Each row was made from one path, in order. Every step used is in the known rows, and no mark comes twice. Write each row's path.
Known rows
bizine > mezi: [ 28.7  -7.4  19.3   4.7 -16.6  -3.6  21.0   1.5  14.6   3.4  23.7  -4.3
 -11.3 -15.2   1.2 -46.0  11.2  20.7   8.5  22.6  -7.9]
piduvu > mezi: [-28.6  15.7  22.5  20.2   4.0  36.3  20.9 -21.1  -2.1  20.6  28.6  11.7
  33.7  -5.2  32.9  12.5   6.9 -14.0   0.6 -28.3 -40.1]
bizine > turu > piduvu: [-12.4 -41.7 -27.0  34.5 -14.7 -31.5  16.9   4.0  14.7  -2.2 -11.1  21.4
  27.2  21.9  15.1 -20.6  -7.4   2.0  34.4  -8.8 -12.8]
piduvu > resal > bizine > mezi > pove: [ 19.3  21.0  34.2 -35.5 -32.5  17.7  -0.6 -26.1  -1.4  15.5  22.0  22.3
  -2.0  32.7  -3.9 -34.9  28.1  16.9  63.9  11.0 -26.8]
resal > bizine: [ 25.1  42.9 -25.0  16.5  -2.6  11.5   3.1 -27.3   1.1  -8.7  19.3 -32.6
   8.7  27.9 -36.1 -40.0   2.0  11.0  29.0 -23.9  12.4]
mezi > piduvu > resal > bizine > turu: [ 20.8   4.7   5.3  39.6 -12.9 -16.6  -3.9 -24.8  16.6 -26.7  21.9  -1.4
  21.1  54.4 -11.5 -36.9 -39.0  10.9  16.4 -21.6   0.2]
turu > pove: [  5.5 -15.0  11.2  -9.1  22.4  -4.2   5.5 -10.3  -2.4  16.4  -2.9 -23.9
 -12.7   2.3  40.0   3.5  -7.7 -26.7  12.2  14.6   3.7]
mezi > piduvu > resal: [  3.6   8.0  65.5  17.2 -19.8 -35.1   6.6 -50.1  25.7 -14.1  -2.4  40.0
   9.1  36.1 -14.4  36.3 -34.1   9.4  18.4 -43.1  22.5]
piduvu > turu > pove: [ -3.8  11.4  26.3 -26.1  32.0  11.8  25.9 -19.4   1.5  22.1 -19.2 -30.8
 -22.8   1.2  35.7  19.3   1.0 -25.9   9.8  11.4  11.2]
bizine > mezi > piduvu > turu > pove: [ -6.6   5.2  50.4  -4.1  24.8 -13.3  48.1 -32.8   5.8  16.2 -33.0 -26.4
 -17.7   5.8  34.2  -5.4  15.8 -10.2  20.3  15.5  17.4]
bizine > turu > pove: [  6.7 -35.3   4.8   5.1  21.4  -9.5  -0.6   2.3  -0.5   7.3   4.1 -22.7
  -5.5  15.1  54.8 -14.8 -24.7 -27.8   3.0  26.6 -10.1]
resal > bizine > turu > piduvu > mezi: [-29.1   1.4  -5.5  49.8  -7.1  18.8  34.7 -26.8   8.5  15.6  27.9  14.6
  56.2  19.1  31.6 -16.1   1.6  -8.9  35.4 -42.7 -45.1]
turu > piduvu > mezi > pove > resal > bizine: [ 41.4  42.9  -7.5  18.0 -14.8   1.9  -5.7 -74.7  -5.5  27.4  35.0  10.8
  21.0  36.4 -34.5 -18.4   2.0  14.8  78.8 -31.9 -18.6]
turu > pove > resal > bizine: [ 67.9  36.5 -11.8  20.4   6.3 -10.9 -13.2 -68.3   0.1  17.9  37.4 -26.8
  -4.6  25.3 -34.9 -19.7 -25.0   6.6  49.0 -18.4  11.6]
resal > bizine > turu > piduvu: [  0.0 -20.0 -39.3  43.0 -15.9 -25.4  18.6  -8.9  15.2  -6.4  -1.8   5.5
  31.6  35.5  -2.6 -40.3  -6.7   7.3  48.1 -20.6  -6.7]
piduvu > mezi > pove > turu > bizine: [-12.5  -0.6  -8.5 -10.6  -1.5  19.1 -10.7   6.3 -13.4  12.9   6.3  31.0
   9.5  15.4  37.2  13.5  36.7 -13.4  23.0   8.8 -39.5]
pove > turu: [ 14.4 -13.6 -26.0  12.8  -4.8  -9.9 -28.6  31.0 -16.9   1.2  26.7   0.4
   1.2   4.5  -6.7 -27.2  -7.7  -1.4  -0.9  -9.0 -16.5]
pove > resal: [ 58.1   1.3  10.5  11.7  -3.2 -29.3 -26.5 -51.2   0.4  25.2  27.9  25.0
 -10.8  -5.5 -26.0  25.8 -32.2  12.2  19.7  -2.0  -3.6]
piduvu > mezi > pove: [-40.7  11.7  35.1 -29.1 -11.0  40.4   3.1 -17.8 -23.7  32.1   6.7  38.1
  27.0  18.2  39.4   8.6  41.3 -11.9  42.3   0.7 -58.6]
mezi > pove > turu > bizine: [ -3.0  -6.2 -15.7 -17.4  -2.5   6.2 -18.7  13.8 -12.7   5.9  -3.9  27.5
  -1.8  17.0  25.3   9.6  34.7  -8.6  22.3  18.2 -26.3]
pove > resal > bizine > turu: [ 47.4   1.6 -21.5  36.6  -4.6 -14.0 -19.8 -26.3   4.4  -7.4  37.3  -8.4
  11.5  34.4 -16.9 -42.0 -38.1  12.7  17.1  -1.6 -12.2]

Write each row's path
[-30.9  -5.5  -4.9  40.6  -7.8  14.2  24.2 -11.7  -2.1  26.4  29.3  25.4
  48.6   3.3  29.7  -2.8   9.1 -12.8  31.3 -46.8 -48.0] : pove > turu > piduvu > mezi
[ -9.1  43.5  47.3  12.9   3.1  -8.9  62.3 -41.8  11.3  -4.3 -37.0 -14.9
  -3.4  13.1 -20.4 -27.1  34.7  27.6  22.0  -7.8  23.6] : resal > bizine > mezi > piduvu > turu
[ 22.5 -11.3  26.0  -3.9 -39.7 -20.1  -8.6 -21.6  24.9   9.9  32.2  54.5
   6.8  33.7  -8.5  18.2 -30.7   4.4  54.5 -42.1 -11.5] : bizine > mezi > pove > turu > piduvu > resal
[ 56.6  29.3  21.4  10.7 -27.0   3.3  16.4 -31.8  28.1  -4.6  51.1 -12.0
  -7.3  14.9 -29.6 -49.5 -12.2  26.3  31.7 -13.2   5.9] : piduvu > resal > bizine > mezi
[ 19.0   1.1 -26.8  31.1  -3.2   0.9  -7.2  -0.6   4.4 -19.9  23.5 -20.7
  16.8  37.1  -4.9 -54.1 -22.7   7.0   7.7  -0.6 -10.6] : resal > bizine > turu
[ 26.8  48.7  21.1  29.0 -16.5 -13.2   7.8 -62.3  19.0 -19.0  16.8  -4.5
  15.6  53.3 -46.1 -14.1 -21.6  17.3  41.8 -54.6  28.8] : mezi > piduvu > resal > bizine
[-11.9  28.7   7.8 -22.4  17.1  21.8  28.3 -15.4  14.0   2.0 -32.3   5.3
 -14.8   2.4  17.5  43.9  31.3  -6.5  -0.1  11.3   8.1] : piduvu > turu > bizine
[ -9.1   2.1  -1.9  54.3  -7.8   8.8  25.3 -44.4   8.8  24.4  37.4  23.8
  52.3  17.6  22.4  -7.0  -9.0  -4.7  41.9 -43.1 -46.4] : pove > resal > bizine > turu > piduvu > mezi
[ 29.7   7.6  -7.0  25.3 -11.4  -0.2 -13.9 -15.5  17.5 -21.3  37.6  -5.1
  14.0  48.7  -9.8 -30.0 -46.3   4.7  10.8 -19.1  -5.9] : piduvu > resal > bizine > turu
[ 19.5  -8.8  13.3   8.8 -29.0 -24.1 -11.6 -20.4  27.2   2.7  29.4  45.9
  10.3  31.6 -14.8  34.3 -46.8  -2.3  36.7 -56.7   1.3] : pove > turu > piduvu > resal
[ 23.1  -2.4 -11.8  -8.9 -23.4   3.0 -25.5  20.1 -24.8  12.8  35.0   7.9
   1.0  21.5  -7.0 -63.2  23.9  12.1  42.4   7.7 -37.9] : resal > bizine > mezi > pove > turu
[ 26.3 -10.1   6.2   8.8  13.9  -4.4  -4.5 -21.5   9.9   2.1  23.8 -27.5
  -3.3  36.9  33.7 -18.0 -40.3 -23.7  20.0   1.3  -0.3] : piduvu > resal > bizine > turu > pove
[ -3.0 -14.5  36.6  46.8 -12.6 -51.7  39.3 -19.9   6.8 -14.4 -27.4  15.2
   9.4  10.7   5.8 -45.7  37.9  29.4  23.3  11.7   8.3] : pove > turu > bizine > mezi > piduvu
[ 63.9  49.6  -4.4  12.7  11.2  -3.6  -2.4 -72.4   2.2  20.0  29.0 -29.8
  -9.5  24.7 -36.8 -12.6 -20.8   6.5  47.8 -20.1  15.1] : piduvu > turu > pove > resal > bizine
[ 57.0  -0.2  31.1 -17.5 -18.1 -19.1 -22.2 -55.0  -4.0  38.7  24.5  48.2
 -16.0   3.6  -6.0  13.3   5.4  18.8  54.0  28.7 -27.8] : turu > bizine > mezi > pove > resal
[ 17.4   4.9  74.7  19.8 -27.9 -37.0  17.7 -49.7  32.2 -12.7   9.1  38.0
   3.9  28.3 -13.2  13.7 -28.8  19.0  22.4 -32.4  18.9] : bizine > mezi > piduvu > resal
[ 12.9 -15.8  21.0  11.8 -27.9 -23.3  -2.5 -26.7  37.6  -4.4  21.0  47.0
  14.4  37.7  -1.2  34.6 -54.4  -2.4  31.2 -43.8   0.7] : bizine > turu > piduvu > resal
[-46.9  -9.4  21.9 -12.2 -18.7  25.5  11.5 -15.6 -15.6  31.4   1.0  48.6
  39.9  28.8  47.3  -1.7  37.8 -10.4  59.2  -3.2 -65.2] : bizine > turu > piduvu > mezi > pove
[ 38.5  36.9 -15.1  23.0 -23.3  -5.1  -5.4 -41.7  20.1  -6.8  39.7  -0.4
  15.6  50.1 -46.7 -15.8 -31.1   8.9  55.0 -63.9  13.6] : pove > turu > piduvu > resal > bizine
[ 25.4   9.6  40.6  57.1 -16.7 -55.4  38.2 -58.7   8.6  -8.4  -9.6   2.0
  12.1  19.7 -29.0 -61.0  19.5  42.7  44.0  -4.6  18.3] : pove > resal > bizine > mezi > piduvu
[ -6.4   9.6  36.9 -50.8 -17.3  23.2  16.2 -10.2  -4.4  21.0 -12.4  29.2
 -12.1  12.5  26.4 -10.7  59.6  10.0  47.8  41.7 -32.0] : piduvu > turu > bizine > mezi > pove
[ 27.1  -4.7  13.9   1.4 -11.0   0.2  26.6  -3.2  21.5   0.3  12.7   4.5
 -14.0 -13.4  17.5 -26.0  26.0  15.7   9.6  33.0  -7.2] : turu > bizine > mezi
[ 45.1  49.2  -0.9  10.8 -10.1  10.4 -14.1 -72.2 -10.0  24.8  41.5   3.8
  14.7  33.1 -34.9 -17.4  -0.9  14.1  64.3 -25.0 -19.2] : piduvu > mezi > pove > resal > bizine
[ 29.5   9.5  35.0  -8.6 -10.0  -1.6 -24.0 -63.7 -15.2  48.4  33.1  51.7
   8.1   7.2   1.8  32.2  -3.9   4.0  49.7  -1.3 -44.7] : piduvu > mezi > pove > resal
[ -3.2 -33.3 -22.5  10.7 -29.5 -26.3   5.3  12.6  -5.2  18.5   1.9  33.7
  18.0  17.4   4.2 -37.4  25.0   8.2  66.4  -9.6 -29.2] : bizine > mezi > pove > turu > piduvu
[ 33.8 -11.7   1.3   7.3 -13.6  -4.4  12.3  12.3  12.9   1.2  25.1   4.1
 -13.3 -11.5  13.6 -39.6  22.9  15.1  10.0  27.9 -15.2] : pove > turu > bizine > mezi
[-37.2 -13.4   3.2  44.1  -6.1  15.0  33.5 -17.8   8.0  18.2  21.5  26.8
  53.1  10.3  43.8  -2.7   0.8 -13.5  25.1 -34.1 -49.0] : bizine > turu > piduvu > mezi
